Each row was made from one path, in order. Every step used is in the known rows, and no mark comes twice. Write each row's path.
In the rows, 128 means zero.
Known rows:
pudu-vanov-taleput-babid-desuga: [149 130 116 136 104 107 129 109  81 110 110 162 172 107 117  96 155 100
 110 102 123 123 179 246 140 113 107 111 151 121 187]
desuga-pagal-bisan-porag-fereb: [149  78 121 145 111 110 159 129 144 102 141 198  84 138 188 121 142 106
 132 147 105 124  69  83 154 138  45 103 132 156 103]
babid-taleput: [134 113 147 167 127  89 106 120  68 113 109 112 156 111 116 137 160 111
 125 134 139 115 133 154 127 105  76 136 153 134 153]
vomu-taleput-babid-desuga-pagal-bisan-porag: [117 105  87 124 101 113 121 156 116  99 115 122 120  82 132 118 127 143
 122 140 122 167 153  72 143 147 106  90 154 176  80]
zofopab-vomu-taleput: [ 77 117 175 168 127  98  95 120  71 105 119 120 175 102 134 208 158  87
 124 123 143 138 136  97 118  95  91 103 130 109 124]
bisan-pagal-desuga: [168  84 158 136 125  80 136 114 144  82 123 180 161 118 146  78 171  83
  89 171 120 122  74  54 169 174  81 120 102 131  93]
pagal-desuga-babid: [108 121  96 135  91 118 116 126 114 126 124 167 123 150 191 112 142  79
 110 130 130 135 126  51 150 110  87 124  90 147  99]
desuga-pagal-bisan: [125  99  96 145 128  82 131 102 157 140 133 147 126 131 146  95 140  88
 168 147 128 182 165  28 145 191  75 148 101 132  62]
porag-bisan-pagal-desuga-babid-taleput-vomu-zofopab-nazun: [121 102 175 142 111 101 125 134 128 106  98 179 132 136  73 125 123 107
 137 127 164 148  90  91 159  91 137  90 133 112 105]
fereb-porag-bisan-pagal-desuga-babid-taleput: [137 120 119 155 109  89  87 104 100 121 131  97 120  79 102  99 152 103
 129 121 145 138 133  90 159  97  80 150 102 150 123]
munek-babid: [132 119  98 140 101 123 157 139  96 131 111 105 106 161 178 173 148  99
 122 129 145  85 153 102 142 100 128 116 145 115 125]
munek-babid-desuga-pagal: [181 109 101 127 120 106 143 123 139 120 116 116 132 125 109 174 157 113
 156 124 131 132 117 132 164 155  54 157 128 162 173]
pudu-vanov-taleput-vomu: [164 134 135 137 110 111 152  99 103 145 119 181 185 184  86 168 160 107
 140  97 123 124 114 187 114 113 139 120 101  96 148]
taleput-babid: [111 120 101 113  98 128 156 146  85 127 103 159 145 187 173 111 138 132
 122 109 128 104 157 116 134 104 122 116 111 136 107]
vomu-taleput: [ 85 114 147 166 125 102 120 128  47 101 116  93 160  90 149 159 162  98
 133 142 135 124 133 136 115 110  87 105 148 131 108]
depot-vomu-taleput-babid-desuga-pagal: [178 113 101 123 110 113 138 119  97 130 118 121 149 129  98 163 157 127
 149  99 125 143 123 155 145 127  63 137  89 165 159]
pudu-vanov: [129 115 143 144 133  97 113  87  86 111 105 175 159 156 169 106 148  73
 121 142 113 151 139 108 132 120 122 126 104 121 130]
pagal-bisan: [100 101 108 159 121  84 130 113 118 129 132 147 127 134 171  69 135  81
 133 149 131 159 192  79 123 158 111 113 134 110  51]
porag-bisan-pagal-desuga-babid: [138 111 116 127 105  98 124 118 137 118 144 150 109 128 134  99 145  88
 112 139 141 139 108  38 171 124 109 159  61 140  79]
munek-babid-desuga-pagal-bisan: [145 106  81 144 117  89 132 104 149 132 136 121 107 110 131  86 139  86
 157 142 136 161 196  96 149 179  85 134 144 142 106]
bisan-pagal: [166  92 159 133 142  86 166 137 133  98 107 147 171 125 116 162 165 133
 116 147 122 127  64  66 167 162 104 171  75 129  88]
zofopab-nazun: [ 91 105 164 160 129 101 127 151 145 125  90 179 169 140 138 205 142 111
 122 131 141 144 128  68 145 115 114  95 145 103  89]
depot-vomu: [185  99 121 151 107 103 149 123  82 157 120 144 137 194 151 201 156 100
 105  98 123 134  98 116 123  87 115 116  49  96  98]
babid-taleput-vomu-zofopab-nazun: [106 103 177 153 119 111 135 149  99 109  68 183 165 158 107 169 126 120
 145 118 150 141  94 131 133  89 118  68 169 108 125]
nazun-zofopab-vomu-taleput-babid-desuga: [103 116 149 146 107 112 107 132  54  86 118 130 170 132 101  99 133 114
 106 114 135 109 173 213 120  95  92 101 158 144 157]
vomu-depot: [117 118 161 151 125  98 143 144  70  87 105 132 152 143 163 164 150 110
 154 114 128 142 109 162 118 111  92 160 212 123 108]
desuga-pagal: [157 100 121 129 133  97 142 120 149 130 113 147 158 152 127 185 158 115
 169 129 120 158  77  47 159 170  42 173  75 150 118]
fereb-porag-bisan: [118 100 126 152 125  83 113 109  99 134 142  94 129 135 116 129 143 100
 160 103 137 163 131 133 131 109  82 131 102 111  74]
pagal-bisan-porag: [112  93 107 140 107 103 129 163 121 105 113 146 121 120 168 130 125 126
 100 150 120 164 131  42 134 140 128  85 145 138  42]
vanov-pudu: [127 110 138 151 125 108 218 125 105 129 102 174 206 162 116 172 155  94
 129 122 118 113  57 111 144 168  94 166  94  83 122]

Which path is each row?
[145 110  80 144 108  95 126 100 109 143 139 120 116 110 121  83 140  97
 151 120 132 169 202 115 131 151  96 114 107 141  95] => depot-vomu-taleput-babid-desuga-pagal-bisan
[140  98  99 147 129  77 123 101 150 125 136 143 133 107 122  76 142  90
 160 144 126 184 174 100 144 193  63 141 130 146  95] => babid-desuga-pagal-bisan
[142 101 153 137 110 113 151 130  40  98  84 153 153 177 118 108 132 117
 154 116 136 126  69 193 118  95  92  96 148 130 150] => babid-taleput-vomu-zofopab
[134 111 135 170 111 105 127 120  35 132 123  92 143 123 143 199 164  94
 116 115 133 127 122 140 108  77 111  95  93 109 102] => depot-vomu-taleput
[168 110 102 111 118 109 143 126 131 118 112 150 158 143 105 136 151 133
 155 111 121 144 119 141 159 157  49 155 108 175 162] => taleput-babid-desuga-pagal
[147 141 145 141 104 120 150 145  51 107 110 104 130 176 104 171 147 140
 161  92 148  93 133 225  98  68 135 145 243 138 156] => munek-babid-taleput-vomu-depot
[ 80 128 110 129  99 130 140 141  44 115 107 117 148 135 165 118 145 126
 128 117 136  99 175 134 121  89 122  97 137 141 109] => vomu-taleput-babid
[133  80 129 154 106 111 156 136 118  95 140 198  84 140 204 104 139 100
 110 149 107 109  85 116 140 116  67  79 154 142  97] => pagal-bisan-porag-fereb
[135  92 112 140  99 122 150 132 106  87 141 174  84 102 172  88 140 116
 127 138 110 109 112 154 145 117  54  78 169 177 133] => vomu-taleput-babid-desuga-pagal-bisan-porag-fereb
[115 134 111 158 109 110 103 128  69 133 110 106 132 115 129 156 146 118
 132 115 144 123 145 119 136  79  89 157 120 151 148] => desuga-babid-taleput
[115 122 120 136 105 116 126 139  44  92 113 118 159 101 125  96 150 123
 113 116 132 108 179 244 121 101  95  92 178 160 161] => vomu-taleput-babid-desuga
[ 72 130 133 131 101 127 122 135  63 119 110 137 158 144 154 156 142 117
 120 101 142 110 176 104 123  77 124  93 122 124 122] => zofopab-vomu-taleput-babid
[143 117 126 122 120 108 116 119 121 113 116 140 167 115  91 169 154 122
 153 104 131 150 132 128 152 138  51 141 112 165 172] => zofopab-vomu-taleput-babid-desuga-pagal
[171 128 126 123 101 117 137 128 103 130 123 152 148 175  72 129 151 142
 122 113 139 100  97 136 129  99 124 138 100 164 140] => bisan-pagal-desuga-babid-taleput-vomu
[ 84  91 175 158 126 103 136 150 113  99  65 188 162 134 162 171 126  94
 138 134 141 161  93  76 154 109 101  74 155  94  95] => vomu-zofopab-nazun
[141 121 126 152 109  97 101 116  99 111 117 127 133  92 122 109 158 104
 108 139 141 118 122  81 159 107  85 152 111 155 140] => bisan-pagal-desuga-babid-taleput
[121 106 169 141 110 113 135 145 127 102  74 196 151 139 103 145 127 116
 129 127 150 142  78  73 162  98 125  82 136 123 114] => bisan-pagal-desuga-babid-taleput-vomu-zofopab-nazun
[155  85 105 130  99 121 160 134 132  95 139 202  83 135 177  85 136 120
 123 133 106 112 100 141 154 127  52  91 153 173 132] => taleput-babid-desuga-pagal-bisan-porag-fereb
[118 126 101 133  88 133 146 135  34 140 113 115 133 160 161 148 147 123
 115  95 135 101 166 137 115  63 140  87  92 124 105] => depot-vomu-taleput-babid
[149 102  80 127  92 115 126 152 108 119 119 120 109 102 128 142 129 140
 112 123 121 169 144  76 138 126 121  81 119 162  76] => depot-vomu-taleput-babid-desuga-pagal-bisan-porag
[145 120 113 139  97 119 132 133  36 113 117 116 148 122 122 120 152 120
 103  99 131 110 169 245 117  79 110  85 143 146 158] => depot-vomu-taleput-babid-desuga
[131 113 104 131 103 101 119 115 138 124 135 137 117 119 145 108 144  95
 125 120 132 152 106  30 173 120  93 149  55 145  72] => fereb-porag-bisan-pagal-desuga-babid
[131  91  97 129 113 101 130 154 153 113 114 146 121 117 149 151 128 133
 128 149 116 182 108   4 151 167  99 113 117 155  50] => desuga-pagal-bisan-porag
[103 106 116 151 118  89 102  98 127 115 139 134 138 120  99  62 122  91
 154 135 136 168 204  83 135 167  78 130 123 141  95] => nazun-zofopab-vomu-taleput-babid-desuga-pagal-bisan
[138 110 137 131 120 107 113 117 115 103 118 136 170 140  76 143 139 121
 153 114 130 142 128 122 149 142  46 154 104 164 160] => nazun-zofopab-vomu-taleput-babid-desuga-pagal
[148 115 109 121 118 111 132 124 105 110 114 123 158 109 101 139 156 129
 160 117 126 141 130 153 150 148  50 144 124 179 163] => vomu-taleput-babid-desuga-pagal
[138  99  82 114 101 112 131 159 142 107 112 150 120 115 137 114 123 147
 118 135 117 170 141  62 151 156 106 101 137 172  78] => taleput-babid-desuga-pagal-bisan-porag
[157 104 145 126 102 115 150 126  69  90  90 166 141 158 116  83 134 113
 139 126 137 126  53 136 146 104 100 109 114 145 138] => bisan-pagal-desuga-babid-taleput-vomu-zofopab
[166  89 104 143  90 124 155 126  98 107 146 173  73 122 169 113 143 114
 116 122 109 112 105 156 141  97  67  72 135 163 130] => depot-vomu-taleput-babid-desuga-pagal-bisan-porag-fereb
[139 127 140 167 123  87 123  81 104 127 112 164 179  99 133 160 170  62
 130 120 121 147 135 139 145 129 106 135 108  71 149] => pudu-vanov-taleput
[163  82 138 149 106 106 159 125  46 116  87 157 130 178 180 148 136  80
 129 110 124 155  56 127 137  89  94  91  74  89 105] => depot-vomu-zofopab
